What can hang from each mark:
zale: besik vizez zitir
mipib: gedo
luku: firefig
vizez: besik zale
firefig: zale
besik: vizez
zitir: firefig mipib
gesa: zitir

Each row was made from one small tree. Brackets hold a mark, then the marks that hang from it, in alphabetical order. Every link used is in the known rows. Write each row's tree.
Known rows:
{firefig {zale besik vizez}}: [-22.9 -18.7 -14.2  18.4 -22.1   0.7 -10.5 -36.1 -24.9 -32.9  -3.6  31.7
  -9.5 -18.4 -11.2   0.0  34.8]
{luku {firefig {zale besik vizez {zitir mipib}}}}: [-45.9  -0.7  15.1  -5.1 -31.6  -1.0   3.0 -36.2 -13.0 -23.7   5.9  24.0
   3.3 -21.6  12.4   2.0  33.1]
{zale {vizez besik} {zitir firefig mipib}}: [ -4.8  -7.8 -19.8 -24.7 -52.8  26.6  -0.3  31.0  15.0  -8.8 -32.3  17.3
  18.3 -42.6  -5.7  14.8  -9.1]
{zale {besik vizez}}: [ 12.6 -13.8  -6.4  -3.1 -22.2   9.2  -2.9 -33.8  -4.8 -39.5   1.3  25.4
  -0.3 -22.0 -23.7   6.8  20.5]
{zitir firefig mipib}: [ 23.3   0.5  21.7  -2.4 -10.3 -10.2   2.9  37.0   6.4  -2.7   2.5  10.7
   8.6 -25.3 -25.9   2.4  11.8]
{firefig {zale besik vizez {zitir mipib}}}: [-28.5 -19.1 -12.9  -4.0 -27.2   8.4  -7.4 -17.5  -9.1 -36.0 -24.5  20.2
  -3.8 -40.5  10.9   4.9  27.5]
{besik {vizez {zale {zitir firefig}}}}: [ 16.8  -1.0 -11.8 -43.8 -28.6  42.0 -20.5 -31.6   3.9 -28.4   9.8  12.0
   4.1  -2.3 -31.7  17.4   1.0]
{zitir firefig}: [ 15.9  -0.9  11.6   9.4  -2.1  -8.7  -0.4  -6.4   0.6  11.3  -1.1  30.2
   6.0  -3.7 -26.2   4.3  11.7]
{firefig {zale besik vizez {zitir {mipib gedo}}}}: [-28.5 -21.6 -11.1   4.6 -21.0  11.9 -10.1  -2.6 -10.7 -32.6 -28.5  27.2
  -5.2 -38.8  16.7   3.9  18.6]
{mipib gedo}: [  4.6  -1.2   7.5   8.3  14.0   3.7 -11.7  13.4 -12.9   8.2 -13.4  43.4
  -9.0   6.0 -18.9   8.7   7.9]
{gesa {zitir firefig}}: [ 20.9  -6.2  -0.7  30.3  -6.9   1.4  -3.0 -25.7  27.0  21.2  12.4  22.4
  -1.0 -12.1 -43.6   8.2  14.9]
{besik {vizez {zale zitir}}}: [ 14.3   1.1 -15.4 -50.1 -28.7  42.5 -22.1 -40.8   0.6 -33.3   7.6  10.3
   0.0  -2.1 -34.0  19.9   7.0]
{zitir {firefig zale} mipib}: [ 16.8  -6.4  19.6   2.6  -2.9  -9.1  -3.5  20.0  -8.6  -7.2   8.5  12.3
   1.5 -18.6 -13.8  -1.6  21.1]
{zale zitir}: [ -6.2   3.5   0.7 -40.4  -3.5   1.0  -3.4 -35.0   9.4  -0.4 -34.9  21.1
   0.4 -17.2   0.5  19.9  17.5]
{zitir {firefig {zale {vizez besik}}} {mipib gedo}}: [ 10.5 -14.9   6.8  26.8 -13.0  13.0 -10.3  58.0 -14.3  -1.5   1.2  28.6
   3.1 -17.7  -9.5  -2.9  -0.5]
{vizez {zale besik {zitir mipib}}}: [-10.7  -1.7 -12.4 -26.9 -24.1  12.4 -14.8  -5.4   8.8 -35.1 -13.8  11.1
   2.8 -39.0  -9.8  19.8   0.0]

Write each row's tree:
[ -3.1   3.1  -3.2 -23.4 -12.8  21.3 -19.1  19.2   9.3  -9.5 -11.7  16.0
   4.9 -19.5 -13.1  18.6 -12.0]
{vizez {zale {zitir firefig {mipib gedo}}}}
[-13.2 -18.5   1.2  -1.2   2.9   0.9  -9.7 -18.7 -13.7 -21.7 -23.3  26.2
  -8.7 -29.1  25.8   6.8  22.4]
{firefig {zale besik {zitir {mipib gedo}}}}
[-34.2 -16.1 -22.5  -5.1 -45.7  12.8   3.8  -6.9  16.1 -33.7 -48.0  29.5
   9.2 -56.6   5.7  11.5   6.5]
{zale besik vizez zitir}
[-10.0  -7.5   5.3 -19.9   8.1   4.5 -15.1 -20.9 -15.5  -8.5 -17.9  21.0
 -11.4 -11.0  14.2  10.0  27.9]
{firefig {zale {zitir {mipib gedo}}}}
[ 25.4  -5.3   5.5  22.1 -11.2   0.0  -0.6   6.0  30.7  11.6  15.4   8.0
   1.0 -27.6 -45.2   6.8  13.8]
{gesa {zitir firefig mipib}}
[ -7.5 -19.8  -7.2 -15.4  -8.4  14.5 -13.2 -60.2 -14.5 -31.4 -12.6  25.2
  -7.9 -18.2  15.9   8.1  27.0]
{firefig {zale {besik vizez} zitir}}
[-39.2   4.1   7.6 -13.4 -29.6   6.2  -2.7 -57.4 -20.9  -7.0  10.1  29.3
   1.8   1.6   4.4   7.1  32.7]
{luku {firefig {zale {vizez besik} zitir}}}
[  5.8   0.6  13.5 -32.4  -8.4   0.7   2.4  12.9  19.8  -0.6 -30.7  12.1
  10.2 -34.8   4.1  13.6   4.4]
{zale {zitir firefig mipib}}
[ 14.9   1.5 -23.8 -35.7 -32.4  30.0 -21.4  -4.7  -0.9  -6.5  -0.8  16.1
  10.5 -14.0 -16.6  27.0 -16.9]
{vizez besik {zale {zitir firefig mipib}}}
[ 17.7 -18.6   4.8  48.3  -1.3   7.0  -7.2  15.7  19.0   9.6  11.5  21.2
  -4.4 -27.8 -21.5   1.1   7.1]
{gesa {zitir {firefig {zale besik}} {mipib gedo}}}
[  7.3   3.8 -31.4 -41.7 -28.2  29.7 -25.3 -39.1  -8.4  -6.9  -4.9  22.5
   3.4  -1.8 -20.1  31.7  -7.5]
{vizez besik {zale zitir}}
[-14.1  -2.2 -16.4 -21.2 -21.8  13.1 -16.5 -26.6   4.8 -28.2 -16.1  21.5
   1.7 -28.2 -10.3  20.7  -0.5]
{vizez {zale besik zitir}}
[  5.4 -16.0   8.6  29.5  -1.1  -8.9  -4.9 -24.9 -13.6  -2.5   2.3  36.0
   0.5  -8.8  -5.5  -2.3  18.4]
{zitir {firefig {zale besik}}}
[-29.5 -21.0 -17.5  12.8 -46.9  13.7   6.1   9.4  21.4 -23.7 -45.9  34.4
  17.3 -58.6   8.7   6.0  -5.9]
{zale besik vizez {zitir firefig}}
[ 10.9 -10.5   4.7   6.8 -23.5   3.6  -4.8  28.2 -11.3 -11.1   8.4  14.0
   5.6 -23.6 -20.0  -1.1  15.1]
{zitir {firefig {zale {vizez besik}}} mipib}
[-10.5  -5.8 -12.3  -7.6 -20.1  13.3 -14.9 -14.7   9.3 -20.8 -14.3  24.6
   7.5 -28.7  -6.6  17.2  -8.8]
{vizez {zale besik {zitir firefig}}}
[-24.1 -22.9  -9.3  18.3 -43.5  18.6   4.8  63.2  25.3 -27.6 -47.7  31.0
  17.4 -71.0  14.5   3.4 -16.2]
{zale besik vizez {zitir firefig {mipib gedo}}}
[-23.5 -19.3 -10.6   5.4 -50.9  13.0   8.9  41.1  26.5 -33.4 -43.0  20.5
  19.3 -73.8   8.8   4.9  -7.0]
{zale besik vizez {zitir firefig mipib}}
[ 24.6  -8.7   8.0  35.4  -3.2   7.7  -4.5  27.4  28.7  19.7   9.9  17.6
  -0.5 -25.1 -36.9   5.4   2.5]
{gesa {zitir firefig {mipib gedo}}}
[-36.8   5.1  11.7 -18.1 -30.6   6.1  -1.8 -40.8 -18.8 -12.4  11.5  22.2
   2.9  -5.9   5.1   7.0  33.7]
{luku {firefig {zale {vizez besik} {zitir mipib}}}}
[-16.5  -4.4 -31.0 -32.7 -46.8  27.5  -5.5 -16.5   5.1  -9.3 -36.2  26.4
   8.6 -25.2 -10.4  21.2   4.5]
{zale {vizez besik} zitir}
